Known rows, with every step that occurs
G D T R: [-2.612  1.037 -3.379 -2.365  3.327 -0.828 -2.916 -1.292  2.360 -3.691
  0.392  5.875  1.440  3.850  0.861  0.821  2.014 -2.675  2.566 -0.441
 -0.377  1.078 -1.813]
U G D: [-0.521  2.362 -2.516 -9.169 -0.491  1.680 -3.035 -0.134  5.114  0.293
 -0.452  1.863 -0.353  3.188  3.361 -2.707 -0.315 -1.265  6.810  0.858
 -2.262  2.772 -1.244]
G R M J T: [-0.805  1.789  0.159 -2.308 -0.774 -0.191  0.262 -1.550 -0.073 -2.232
  4.113  1.069  2.402  0.376  0.682 -2.567  1.474  0.305  3.742 -4.051
 -3.559 -0.411 -0.721]
U G R M D T: [-1.698  3.505 -1.528 -5.566 -2.416  3.016 -6.166  0.098  1.391 -1.261
  3.799  1.129 -0.212 -2.000  1.067  0.155  1.781 -4.545  4.774 -5.341
 -6.737  1.944  3.454]
M D: [-2.874  1.658 -2.060 -5.341 -2.337  0.355 -3.265  0.405  1.927 -0.631
  0.064 -0.025 -1.588  2.562  1.300 -0.700 -0.593 -1.002  1.367 -2.905
 -2.732  0.158  2.442]
R M D T U: [-2.535  4.797 -3.453 -1.115  0.344 -1.296 -6.237 -1.772  1.279 -1.916
  2.094  1.718 -2.713  1.722 -1.186  1.507 -0.128  0.161  0.399 -4.471
 -0.010  2.987  1.678]
D T U: [-1.602  4.774 -4.346 -0.865  1.057 -2.061 -5.944 -2.288  1.508 -1.212
 -0.422  3.870 -2.047  2.972 -0.130  2.332  0.033  0.440  0.926 -1.700
  1.581  2.578  0.616]
J G D T U M: [ 0.720  4.011 -1.181 -1.709  0.672 -2.943 -4.692 -1.459  4.393  0.312
  0.505  3.668 -0.375  2.658  3.094 -1.086 -0.343 -0.036  4.869  0.027
 -3.580  4.015  0.081]
R M D: [-3.588  1.913 -1.315 -4.413 -2.646  0.876 -3.518  0.588  2.430 -1.678
  1.815 -2.697 -1.961  1.837 -2.931 -0.741 -0.570 -0.265  1.871 -4.164
 -3.990  0.546  0.353]
G J T U: [ 0.137  3.807 -0.435 -1.666  3.266 -2.524 -1.153 -3.776  1.148 -1.510
  0.954  4.554 -1.560  3.199  2.366  1.312 -1.322  1.028  1.517 -1.700
  2.999  2.892 -0.787]
T R M: [-3.770  0.766 -3.138 -0.939  0.669 -1.365 -2.158 -0.546  4.578 -2.725
  0.481 -0.794  0.344  3.071 -7.531  0.388  0.264  0.592  1.758 -0.303
 -3.022  0.253 -4.847]
D T U G R: [-0.162  3.447 -4.441 -7.245 -0.717  1.205 -5.673 -2.163  3.799  2.007
  0.582  4.133 -0.429 -0.959  3.660 -2.335  0.776 -1.834  5.550  0.681
 -2.099  3.600  3.123]
D T U G R M: [-1.494  3.508 -2.870 -5.126 -0.952  1.514 -5.697 -1.573  4.038  0.049
  2.178  0.394 -1.156 -1.188 -2.334 -1.482  0.878 -1.097  5.532 -1.278
 -4.193  3.523 -0.392]
D T: [-1.400  3.745 -2.099 -2.482 -0.830  0.343 -5.535 -0.297  0.799 -2.331
 -0.537  3.647 -0.173  1.706 -0.020  3.235  2.059 -3.342  2.695 -3.010
 -2.892  0.437  0.134]
D T R: [-2.558  1.593 -4.193 -0.299  2.180 -1.391 -3.557 -1.098  2.347 -2.779
  0.006  4.709  2.149  2.839 -1.676  2.709  1.821 -2.718  1.262 -0.734
 -1.979  0.012 -1.275]
U M J T: [ 0.669  2.230 -0.585 -0.979 -1.246 -2.052  0.142 -0.560  1.879 -1.075
  2.391  2.531  3.846  0.988  2.545 -1.883 -0.036  0.209  4.129 -3.896
 -6.159 -1.064  0.304]
J G R M D: [-2.701  1.047  0.767 -5.704 -2.337  1.435 -2.886 -0.493  1.852  0.326
  3.197 -2.590 -1.405  1.074  0.177 -2.618  0.779 -1.281  3.327 -1.804
 -4.590  1.783  1.273]
M J G D T: [-0.247  2.667  0.864 -3.083  0.336  1.094 -3.653 -0.992 -0.418 -0.626
  3.246  2.830  1.384  4.183  5.141  0.031  2.858 -2.619  3.884 -0.599
 -2.267  1.551 -0.312]
G D: [-2.250  1.455 -1.140 -7.010  0.440  0.171 -2.233 -0.335  2.688 -2.295
 -1.467  2.624 -1.961  5.117  2.502 -2.472  0.365  0.175  4.624  0.510
  1.158  1.878 -2.453]
J T R: [-1.080  1.359 -2.610 -0.802  3.510 -3.393  0.936 -1.928  2.849 -2.883
  0.447  4.538  2.496  2.861 -1.040  1.132  0.931 -1.591  2.084 -1.701
 -1.312 -0.225 -2.224]
D T R M J: [-3.793  0.436 -3.722  1.322 -0.844 -0.136 -2.975  0.076  1.526 -1.716
  3.544 -0.621  3.994  2.979 -4.020 -0.840  0.870  1.003  0.339 -1.349
 -4.123 -1.438 -1.833]
U G J T R: [ 0.209  1.351 -1.216 -2.360  3.850 -0.899  0.793 -2.131  3.480 -1.494
  1.987  4.820  3.372  1.855  1.656  1.295  0.216 -3.032  3.393 -0.472
 -3.002  0.698 -1.691]
T R M J G: [-1.460  0.247 -0.040  0.362 -0.312 -1.117 -0.742 -0.927  2.240  2.675
  3.938 -3.582  3.548  5.286 -2.025 -1.103  1.023  0.937  1.208  3.056
 -4.526 -0.138 -3.178]

Rows
[-2.039  4.490 -3.923 -1.618  0.592 -1.553 -5.987 -1.828  0.967 -1.134
  1.081  3.312 -2.601  2.511  1.351  1.617 -0.381 -0.268  0.037 -3.472
  0.831  2.669  3.163] | M D T U
[-0.835  2.700  1.230 -2.722  0.111  1.370 -3.838 -0.832 -0.207 -1.303
  4.153  1.021  1.246  3.711  2.512 -0.063  2.899 -2.091  4.076 -1.446
 -3.249  1.849 -1.658] | R M J G D T
[-2.696  3.657 -1.187 -2.584 -1.948  1.592 -5.733  0.249  0.319 -3.072
  2.716  0.435 -0.962  0.435 -1.353  2.171  1.271 -3.392  2.130 -6.347
 -5.025  0.866  1.586] | R M D T
[-1.402  3.348 -1.483 -2.799 -2.579  0.385 -5.846  0.882  1.711 -2.089
  1.354  3.090  0.295 -0.195  2.402  1.223  0.906 -4.058  3.663 -5.452
 -7.082  0.582  3.845] | U M D T
[-2.895  3.839 -3.072 -2.607  0.229 -0.361 -6.109 -2.343  0.812 -1.555
  2.309  2.661 -2.957  0.718  0.410 -0.303  0.382 -0.057  1.112 -3.779
  0.258  3.461  2.761] | G R M D T U
[-2.502  1.238 -3.733 -0.538  0.862 -1.456 -3.736 -0.060  3.330 -2.435
  1.276  4.345  2.260  1.357  0.289  1.090  0.779 -3.518  2.006 -2.718
 -5.133  0.326  1.956] | U M D T R
[ 0.051  4.576 -2.643 -1.469  2.460 -3.969 -1.677 -3.401  1.842 -1.309
  0.102  3.555 -1.733  3.102  0.341  0.964 -0.886  1.785  1.694 -2.792
  2.292  2.440 -0.592] | J T U
[-1.768  0.553 -2.036 -0.623  2.895 -0.906 -1.933 -1.529  1.373 -1.207
  2.973  4.100  3.779  4.898  2.617 -0.199  2.247 -1.955  2.087  1.353
 -1.457  0.695 -1.362] | M J G D T R
[-3.470  1.907 -3.002 -0.076  1.021 -0.639 -3.773 -0.660  3.154 -3.756
  1.453  0.693  0.728  1.983 -6.800  2.164  1.480 -1.534  2.094 -2.221
 -3.955  0.668 -3.744] | D T R M
[ 0.058  2.805 -1.799 -5.231  0.429  1.458 -3.634 -1.597  4.210  2.114
  0.426  2.347 -0.852  2.761  2.870  0.481 -2.012 -0.635  3.335  2.463
 -1.175  3.155 -0.020] | T U G J
[ 1.387  4.814 -4.776 -3.754 -0.139 -1.221 -2.369 -1.770  4.418  2.794
  2.370  1.473  1.863  1.248  1.994 -0.940 -1.476  0.737  3.639 -1.296
 -3.199  1.943  1.391] | M J T U G
[ 0.409  2.683 -3.803 -6.650 -0.312  0.397 -2.496 -2.638  3.254  2.716
  2.396  3.198  1.533 -0.710  5.013 -4.450  0.162  0.049  5.099  0.285
 -1.971  2.323  3.087] | M J T U G R
[-2.107  1.667 -1.447 -0.397  1.953 -1.914 -0.386 -1.527  3.436 -4.010
  1.988  0.454  1.354  2.020 -6.183  0.871  0.868 -0.282  2.668 -2.992
 -3.408  0.392 -4.842] | J T R M
[ 0.842  3.459 -0.543 -1.194  0.833 -3.394 -1.825 -1.954  4.455 -1.048
 -0.001  4.468 -0.024  1.324  2.556 -0.781 -1.975  0.963  4.387 -1.687
 -3.024  2.635 -0.186] | G J T U M
[ 0.685  2.598  2.808 -3.392  1.667 -0.033  0.574 -2.103  0.173 -2.746
  1.299  4.457  0.371  2.151  3.382  1.734  0.390 -2.342  3.514 -2.916
 -1.266  0.810 -1.334] | G J T
[-0.704  3.568 -2.060 -1.314  1.934 -1.513 -4.432 -2.794  0.449  0.473
  2.707  3.029 -0.414  4.973  4.092 -0.629  0.598  1.262  1.626  0.364
  2.199  3.270  0.361] | M J G D T U
[-1.488  1.671 -4.290 -3.630  2.915  0.042 -3.304 -0.950  3.771 -2.096
  0.973  5.331  2.275  2.712  1.415  0.640  1.523 -3.571  3.982 -0.129
 -2.416  1.547 -1.123] | U G D T R
[-0.644  3.422 -3.152 -0.039  1.490 -3.534 -0.891 -2.931  0.977 -0.399
  1.832  2.718  0.573  3.315  1.547 -0.974 -1.064  3.141  0.664 -2.251
  1.804  1.182  0.395] | M J T U
[-0.910  0.620  1.199 -4.980  0.274  0.309 -0.829 -0.850  1.489  1.438
  2.300  0.092  1.022  6.611  5.019 -3.476  0.881  0.737  3.830  2.932
 -0.586  1.552 -2.157] | M J G D
[-2.923  0.881  0.586 -2.393  0.959  0.303 -0.531 -0.908  1.725 -3.511
  4.228  0.269  0.240  1.598 -0.982  0.021 -0.488 -1.708  1.260 -4.474
 -3.606  0.758 -0.082] | G J T R M D
[-3.136  1.429 -1.440 -2.188  0.289 -0.923 -0.850 -0.605  2.501 -3.200
  3.255 -0.572  0.232  1.346 -2.798 -0.518  0.022 -1.184  1.639 -5.221
 -4.031  0.446 -0.211] | J T R M D
[ 0.316  1.800 -0.637  0.170 -1.372 -2.625 -2.129 -1.178  3.437  4.682
  2.347 -1.357  2.717  4.794  2.405 -2.348 -0.647  2.153  2.242  3.361
 -4.645  1.145 -0.044] | T U M J G
[-0.981  1.110 -0.080  1.340 -0.166 -0.529 -1.858 -1.052  1.444  1.780
  4.807 -2.129  4.173  4.422 -1.307  0.399  2.066 -0.575  1.178  1.460
 -5.219  0.046 -2.209] | D T R M J G
[-1.436  0.348 -3.244  0.438  2.333 -2.889  1.391 -1.742  1.833 -2.163
  2.257  3.618  4.553  3.329  0.227 -0.578  0.838 -0.284  1.061 -1.393
 -1.824 -1.480 -1.293] | M J T R
[-2.801  2.214 -2.826 -6.750 -2.127  1.398 -4.598 -0.880  3.617  0.787
  2.973 -1.536 -2.211 -0.426 -0.216 -3.411 -0.925 -0.216  3.533 -2.642
 -3.639  3.023  2.772] | T U G R M D
[-2.800  1.590 -1.624 -7.512 -3.350  2.597 -3.938  0.321  3.440  0.280
  2.855 -1.855 -1.140 -0.858 -0.181 -3.259 -0.043 -1.604  4.526 -3.017
 -5.905  1.911  2.405] | U G R M D
[-0.086  1.966 -0.431 -6.308 -0.682  3.040 -3.043 -0.296  3.972  1.543
  0.086  1.870  0.536  2.114  3.026  0.661 -1.082 -2.655  4.400  1.937
 -3.824  1.741 -0.207] | U G J
[-1.473  1.000  1.505 -4.533 -0.099  0.468 -1.044 -0.876  1.852  0.625
  3.434 -1.601  0.827  6.243  2.494 -3.577  0.893  1.245  4.165  2.191
 -1.716  1.932 -3.406] | R M J G D
[ 0.680  5.701 -5.778 -4.199 -0.095 -0.026 -6.363 -1.466  4.721  2.285
  0.353  2.609 -0.266  0.822  0.800  1.632 -0.659 -1.541  3.930 -0.905
 -3.125  3.013  1.592] | D T U G
[-0.423 -0.187  0.426 -4.439 -2.266  0.098 -1.878 -0.982  2.424  3.693
  2.061  0.692  2.341  1.930  4.889 -5.128  1.410 -0.223  4.950  3.971
 -4.856  1.058  1.497] | U M J G R
[-0.503  3.302 -1.940 -2.832 -1.179 -2.844 -2.628 -0.573  3.476 -0.777
  1.110  2.043 -0.857  0.669  2.789 -1.827 -2.104  0.134  2.929 -4.916
 -4.295  1.853  3.742] | J T U M D
[ 0.694  4.134 -2.205 -1.103  0.232 -4.391 -2.325 -1.517  4.973 -0.776
 -0.644  3.737 -0.039  1.120  0.748 -1.128 -1.631  1.343  4.299 -2.342
 -3.601  2.233 -0.049] | J T U M
[-1.547  2.939  0.939 -3.898 -1.530  2.132 -5.173 -0.628 -0.188 -1.062
  4.218  0.463 -0.528 -0.055  1.376  0.733  2.820 -4.379  3.584 -4.256
 -5.357  1.882  2.352] | J G R M D T
[-3.760 -0.297 -2.131 -3.001 -3.370  1.290 -2.600 -0.254  1.476 -0.124
  2.607 -1.550  1.800  1.846 -1.582 -4.528  0.503  2.361  2.550  0.109
 -3.374 -0.432 -0.756] | G R M J
[-0.548  4.284 -3.597 -0.580 -0.789 -2.856 -5.871 -0.781  4.656 -0.670
 -1.098  3.927 -0.515  1.258  0.179  0.072 -1.044  0.257  3.651 -1.638
 -4.096  2.454  0.967] | D T U M
